What can hang from each mark
ratol: gera tilug
nefaba: dezavu tilug tuki zediri
fiba: ratol
tover: gera
gera: detab tover
dezavu: detab fiba tuki
detab: gera
tilug: nefaba

Every row comes from one small tree of marks. The marks that hang from a mark follow it in brackets, in alphabetical order. Every link used is in the known rows. Which tree was each row made from?
Known rows
fiba{ratol{gera}}: [ -3.5   2.0  20.0 -14.7   6.0  -8.5   4.2 -14.0 -39.3  -4.7  -2.4 -17.1
  -2.4 -13.7 -15.5  -5.6   1.1  -5.6 -24.4   1.9 -31.6   5.9]
dezavu{fiba{ratol{gera{detab}}} tuki}: [-25.0   7.0  17.5  -6.2   6.4   5.4  -9.5 -16.2 -16.5   3.8   2.6 -18.5
 -13.6 -10.1 -31.5   3.8  11.4  -5.9 -17.1   3.1 -38.3   6.0]
ratol{tilug{nefaba}}: [  0.2  -4.7  18.5 -16.0  15.8  -3.6   1.3  -7.6 -42.2  20.5  21.3  11.1
 -12.5 -13.7  11.7 -22.0  -3.6  -8.5  -3.6   2.6 -20.9  -1.2]
dezavu{detab{gera} fiba{ratol} tuki}: [-19.7  -4.2  19.1 -13.3  -4.7  14.9 -19.2 -11.5 -15.3  11.9  13.3 -17.8
 -11.7 -18.6  -2.2  12.6   3.6  -5.0 -14.5   7.2 -15.7   3.8]
fiba{ratol{gera{tover}}}: [ -7.0  -3.3  22.6 -15.9   8.2  -8.7  23.1 -17.4 -38.4 -22.6  -1.2 -15.1
  -0.9  -4.4 -27.0  -6.4   0.8  -5.6 -26.3  -0.8 -34.3   4.1]
tilug{nefaba}: [ -9.5   0.1  16.1 -18.7  15.4  -5.7   3.8 -13.5 -39.2  16.3  12.6  -8.6
  -5.9 -13.8  12.8 -18.0  -8.3 -13.6  -0.2  -3.2 -11.2   4.2]
tilug{nefaba{dezavu tuki}}: [ -8.5  -0.8  11.8 -15.3  16.0 -23.1  12.5 -11.9 -23.6  -3.7   5.6  -9.6
  -8.5 -13.2  11.6 -19.9   8.3 -10.8 -26.7 -11.2 -12.9   1.7]
fiba{ratol{gera{detab tover}}}: [-29.8   3.5  23.4  -5.7  11.7  -9.6  25.5 -18.9 -38.1 -21.9  -5.6 -17.6
  -1.2   2.8 -37.2  -7.0  -0.8  -5.3 -25.4   1.5 -36.8   5.0]
tover{gera}: [-11.2  -0.2  19.9 -17.1   4.7  -0.6  -7.4 -10.3 -37.6  -7.5  14.8 -17.6
   4.1   3.3 -15.9  -9.2  -1.4  -4.1 -13.5  -5.7 -15.9   3.4]
fiba{ratol{tilug}}: [  5.3  -1.6  22.7 -13.1   6.1 -11.4   4.2 -13.3 -39.3   1.3  -0.9   1.2
  -6.9 -16.8  10.9  -7.1  -1.1  -4.9 -25.8   5.4 -26.9   1.9]
ratol{gera}: [ -8.2  -1.0  20.0 -15.2  12.1   1.3  -1.6  -5.2 -41.2   2.3  18.5 -16.4
   3.5 -13.1 -14.9 -15.0   0.1   1.2 -16.1  -2.3 -27.4   5.4]
gera{detab}: [-33.0   6.6  22.2  -6.2  15.5  -3.9   2.6 -10.5 -37.9   5.1   7.9 -20.0
   4.5  -8.2   2.7 -13.4  -9.2  -2.8 -13.3  -2.2 -15.7   7.1]
ratol{gera{detab} tilug{nefaba}}: [-21.5   1.1  19.3  -5.1  19.1   0.9   1.8  -4.3 -44.5  21.4  22.7   9.9
 -14.3  -3.4 -26.7 -24.5   1.1  -3.2  -5.5   6.6 -37.2  -0.5]
tilug{nefaba{dezavu tuki zediri}}: [ -7.9  -2.4  10.1  -0.2  18.1 -17.8   9.3 -11.7 -20.9 -15.0   7.3  -9.3
  -6.2 -12.5  11.7 -27.6  10.9  -9.1 -35.9 -11.8  -2.7   1.1]
dezavu{detab}: [-20.0  -3.4  18.1 -23.0   8.7   8.6  -6.6 -11.9 -37.7   3.6  19.2 -12.8
   3.8 -17.2  14.2 -14.6  -6.5   3.7 -12.2  -6.2 -10.3   5.7]
fiba{ratol{gera{detab} tilug{nefaba}}}: [-16.1   3.3  19.3  -5.0  13.0  -9.5   7.7 -13.1 -42.6  13.1   2.2   9.6
 -19.2  -4.6 -26.8 -15.0   2.7  -9.8 -13.4  10.1 -41.8  -0.2]
dezavu{detab{gera} fiba tuki}: [-24.4  -6.5  19.3 -13.6   1.7  25.3 -24.6  -2.2 -17.2  19.9  34.2 -16.8
  -6.0 -18.0  -1.7   3.0   2.6   1.8  -6.4   3.5 -11.2   3.4]
ratol{gera{tover}}: [-11.9  -5.5  22.4 -16.2  14.7   1.4  17.6  -8.8 -40.4 -14.8  19.5 -14.0
   4.3  -4.1 -26.3 -15.8  -0.4   0.8 -18.4  -5.1 -30.1   3.5]
nefaba{dezavu{fiba} tilug tuki zediri}: [ -3.9  -3.1  11.0   5.4  18.1  -7.3  -4.8  -6.0  -4.9 -25.8  11.0 -27.1
 -21.6 -14.1   9.7  -1.8  13.0   4.6 -54.0  -8.5 -12.7   2.4]
ratol{gera{tover} tilug{nefaba{tuki}}}: [ -3.0 -11.4  18.7 -13.5  19.1   4.5  15.0  -6.6 -33.8  -8.3  27.9  14.4
 -14.7  -1.8 -28.4 -21.2  22.9  -2.7 -19.4   2.0 -39.0  -4.3]
ratol{gera{detab} tilug{nefaba{dezavu}}}: [-18.3   1.2  16.5  -3.5  18.6 -19.8  14.3  -2.3 -39.2  11.8  15.6   8.7
 -13.3  -4.2 -26.2 -30.1  -0.8  -1.6 -20.3  -1.3 -37.6  -1.3]
tilug{nefaba{dezavu{detab fiba} tuki}}: [-17.7  -3.8   7.3 -22.8  15.6  -4.4  -1.8 -13.0  -8.9   2.9  17.5  -2.0
 -14.1 -17.3  11.7 -11.9   6.4  -1.4 -18.1 -10.8 -17.6   1.3]
dezavu{fiba tuki}: [ -8.8  -1.0  17.4 -17.3   9.0  11.3 -15.1 -11.2 -16.3  10.7  21.9 -17.0
  -6.0 -19.5   7.1  -3.2   5.4  -4.9  -7.8  -4.3 -17.6   5.2]
dezavu{detab{gera{tover}} fiba}: [-28.2 -10.6  23.4 -13.7  10.3  16.8   2.5  -3.8 -24.9   2.8  30.8 -13.2
   1.8  -6.7  -8.0   2.5 -12.8   3.9  -8.2   2.8 -16.8   1.6]
dezavu{detab tuki}: [-19.3  -4.8  16.5 -23.6   2.4  16.7 -14.9 -13.9 -29.0   2.0  23.9 -15.0
  -3.4 -19.1   9.5 -14.5   8.4   0.3 -12.9  -7.8  -7.4   5.7]

Which tree is each row?
[-16.6  -3.1   9.3 -24.9  15.2  -8.0   1.8 -13.6 -19.8  13.4  17.8  -1.5
 -11.9 -17.7  12.6 -14.8 -12.7  -3.2  -6.1 -11.3 -15.6   2.5] -> tilug{nefaba{dezavu{detab fiba}}}
[-15.9  -4.3  11.7 -22.7   5.4   1.9  -9.8 -11.7  -9.9   0.3  21.8 -13.3
  -7.2 -21.5   7.8 -10.1   3.6   3.6 -20.1 -13.6 -14.7   4.2] -> nefaba{dezavu{detab fiba tuki}}
[ -3.3  -2.6  13.9 -12.2   6.6 -14.1   1.2  -8.9 -23.9 -13.6   9.3 -32.3
 -23.8 -14.6   8.0  -8.0   8.3  -3.1 -41.2 -11.9 -10.9   4.1] -> nefaba{dezavu{tuki} tilug}
[ -4.6  -3.7  12.6   5.7  15.1 -13.6   2.7  -6.9 -18.9 -33.7   6.4 -29.5
 -17.3 -11.6  11.2 -12.0  15.6   2.5 -60.8 -10.1  -5.4   2.7] -> nefaba{dezavu tilug tuki zediri}
[-21.5   1.1  24.1  -2.5  15.5   2.8  -1.5  -0.3 -43.5   9.3  22.3   0.4
  -2.8  -5.6 -26.1 -19.7   3.0   6.6 -19.2   5.5 -39.7   1.8] -> ratol{gera{detab} tilug}
[-18.7  -3.9  13.8 -20.2   9.1  -9.3   2.5 -10.1 -21.8 -16.7  12.3 -14.1
   1.7 -17.1  13.0 -16.8   9.9   6.3 -38.7 -13.2 -12.2   4.4] -> nefaba{dezavu{detab} tuki}
[ -6.6  -1.6  11.2 -18.4   8.9 -18.7   7.5 -14.2 -25.8   4.7  10.1 -11.4
 -12.1 -15.1   7.7 -24.1   4.1 -15.2 -15.6 -12.9  -8.1   2.3] -> tilug{nefaba{dezavu{tuki}}}
[ -7.6  -3.6  15.4   3.9  15.2   7.5  -9.8  -8.5 -23.4 -23.9  13.1 -28.9
 -17.7 -11.8  11.7  -7.1  17.9   1.6 -46.5  -2.9  -5.0   3.7] -> nefaba{tilug tuki zediri}
[  3.5  -7.7  24.8 -12.3   8.7  -6.6  21.3 -12.2 -41.5 -17.5   7.3   4.4
  -7.2  -4.6 -28.3 -10.2   5.7  -1.2 -29.1   5.7 -43.9  -1.0] -> fiba{ratol{gera{tover} tilug}}
[ -5.2  -2.9   8.8  -2.8  13.9  -6.4  -3.4 -13.1  -9.8   2.8  17.2  -8.1
 -15.0 -16.6   6.5 -21.4   4.4 -10.9 -17.0 -11.6  -4.9   1.0] -> tilug{nefaba{dezavu{fiba tuki} zediri}}
[ -5.4  -1.7  13.5  -9.8  13.1 -19.2   6.5  -7.1 -21.3 -23.1   4.3 -30.6
 -19.3 -12.7  11.8  -4.4  12.6   1.1 -52.8  -9.5 -15.6   4.0] -> nefaba{dezavu tilug tuki}
[ -1.8 -10.5  25.2 -12.5  15.0   3.3  15.8  -3.0 -43.2  -9.9  27.5   4.4
  -1.6  -4.0 -28.1 -19.5   5.0   5.3 -21.8   1.1 -40.0  -1.2] -> ratol{gera{tover} tilug}
[  1.6  -5.2  14.2 -12.8  16.4 -20.8  10.5  -6.1 -26.5   1.0  13.5   9.5
 -14.3 -13.7  10.5 -24.1  13.1  -5.7 -29.9  -5.1 -23.3  -2.5] -> ratol{tilug{nefaba{dezavu tuki}}}
[-15.8  -4.6   8.1  -9.6  16.7  -2.7  -2.0 -13.3 -17.1   2.4  19.4  -1.4
  -9.7 -16.4  12.3 -23.1  -9.9  -1.4 -14.8 -11.5  -5.2   1.5] -> tilug{nefaba{dezavu{detab fiba} zediri}}
[ -5.8  -3.2  10.0  -2.6  10.5 -12.9   4.1 -14.1 -23.1  -5.7  12.2 -11.1
 -10.5 -13.9   7.4 -31.6   6.7 -13.1 -24.4 -13.6   2.1   1.4] -> tilug{nefaba{dezavu{tuki} zediri}}
[-14.0   0.0  16.2 -23.1   5.5   4.7  -8.4 -19.9 -21.8   3.3   3.6 -10.7
  -6.4 -20.0  11.8   5.6  -8.0  -1.3 -13.0  -0.4 -21.7   5.6] -> dezavu{detab fiba{ratol}}
[-24.8  -4.0  21.9  -5.9  21.4   0.6  20.7  -7.0 -43.5   3.4  23.8  11.6
 -13.3   5.7 -37.8 -25.3   1.5  -3.7  -8.0   3.6 -39.5  -2.9] -> ratol{gera{detab tover} tilug{nefaba}}
[  3.6  -2.6  16.3 -13.9  10.5 -10.3   3.5 -16.8 -29.4   3.0  -0.4  10.5
 -20.5 -14.3  10.2  -9.0  16.6 -13.4 -23.5   6.5 -26.5  -1.5] -> fiba{ratol{tilug{nefaba{tuki}}}}
[  3.3  -6.0  14.3   0.7  16.9 -18.8   9.9  -5.9 -34.5   0.7  15.4  10.1
  -9.5 -12.5  10.8 -34.7  -3.5  -4.9 -27.3  -5.8 -11.0  -3.2] -> ratol{tilug{nefaba{dezavu zediri}}}
[ -6.5  -1.5  12.4  -2.0  16.8 -21.3  11.8 -12.4 -31.5  -4.3   7.3  -8.8
  -3.4 -12.7  11.8 -31.2  -8.1 -10.3 -23.6 -11.7  -1.6   1.9] -> tilug{nefaba{dezavu zediri}}
[-18.6  -4.4  14.4 -24.3   5.2  23.5 -22.2 -13.1 -15.2  10.1  29.2 -12.0
  -7.4 -21.1   7.7  -4.8   6.0   2.3  -5.2  -6.8 -14.6   5.4] -> dezavu{detab fiba tuki}
[ -2.9  -1.0  13.7 -12.2  15.8 -15.8   1.7  -6.8 -18.1  -4.9  10.0 -26.9
 -21.3 -15.4  11.1   2.7  -9.0   2.2 -33.7  -7.9 -21.5   4.4] -> nefaba{dezavu{fiba} tilug}
[ -7.3  -2.1  13.5   2.0  17.2  -8.8  -1.4  -7.6  -6.3 -19.0  11.8 -15.8
   0.6 -16.6  10.4 -13.1  10.0   3.2 -42.1 -10.5 -11.9   2.6] -> nefaba{dezavu{fiba} tuki zediri}
[-22.6   0.2  17.5  -3.0  20.2   4.1  -1.7  -3.9 -33.8  11.0  22.6  10.0
 -16.1  -3.0 -27.6 -21.4  21.0  -1.8 -17.4   6.2 -38.6  -1.1] -> ratol{gera{detab} tilug{nefaba{tuki}}}
[-28.5 -12.1  23.4 -13.8   1.3  18.5   1.7  -6.9 -30.3  -5.7  29.5 -18.1
  -0.6  -6.3 -11.9  -8.1   4.8  -0.9 -15.9  -0.6  -7.0   2.1] -> dezavu{detab{gera{tover}} tuki}
[-24.6  -3.8  26.3  -3.2  18.2   2.5  18.2  -3.8 -43.0  -8.1  23.0   2.3
  -1.1   3.9 -38.1 -19.8   2.7   6.2 -21.1   2.8 -42.7  -0.1] -> ratol{gera{detab tover} tilug}
[ -3.4  -2.7  14.3   3.4  14.2 -17.1   6.4  -7.2 -29.3 -23.8   6.8 -29.3
 -15.2 -12.4  12.3 -15.7  -3.7   1.5 -49.2 -10.1  -3.5   3.8] -> nefaba{dezavu tilug zediri}
[-24.5  -6.4  13.8 -12.1   8.9  -9.3   2.8  -3.4 -24.3   4.8  17.7 -10.0
  -7.9 -12.0   3.3 -14.5   5.5  -4.4 -25.9  -3.1  -6.5  -0.2] -> tilug{nefaba{dezavu{detab{gera}} tuki}}
[ -4.4  -1.7  11.9 -10.1  16.4 -12.3  -1.1  -6.2  -7.4 -15.2   9.3 -27.6
 -23.8 -14.4  10.6   5.4  10.4   2.8 -45.4  -8.3 -23.0   3.5] -> nefaba{dezavu{fiba} tilug tuki}
[ -8.3  -2.2  14.7   2.5  14.4 -15.4   5.8  -8.5 -19.9 -26.5   7.0 -18.9
   4.6 -14.4  11.4 -23.0  12.2   0.2 -49.1 -11.9  -5.1   3.2] -> nefaba{dezavu tuki zediri}
[  3.5  -8.0  20.1 -15.1  12.3  -8.9  24.1 -15.9 -42.2  -5.2   7.3  13.2
 -18.1  -2.7 -28.5 -15.2   4.4 -10.7 -15.8   5.9 -42.0  -2.9] -> fiba{ratol{gera{tover} tilug{nefaba}}}
[  6.9  -2.9  22.2 -11.8   6.4  -6.2   2.3  -8.4 -42.2  -0.1   5.8   2.5
  -8.2 -14.0 -16.7  -8.9   6.2  -0.7 -27.4   7.6 -41.4   0.9] -> fiba{ratol{gera tilug}}
[ -1.7  -3.9  10.5   3.0  11.6  -2.4  -9.6  -8.6  -7.1 -16.1  15.6 -28.7
 -25.9 -16.3   6.1  -5.5   8.9   0.4 -42.4 -10.4  -7.7   2.6] -> nefaba{dezavu{fiba tuki} tilug zediri}
[ -6.3  -9.3  12.1  -6.0  13.8  -7.2   3.3  -8.8 -33.5  -0.2  21.9  14.8
 -11.3 -14.5  12.6 -36.3  -3.1   1.8 -25.3  -7.6  -7.9  -3.1] -> ratol{tilug{nefaba{dezavu{detab} zediri}}}
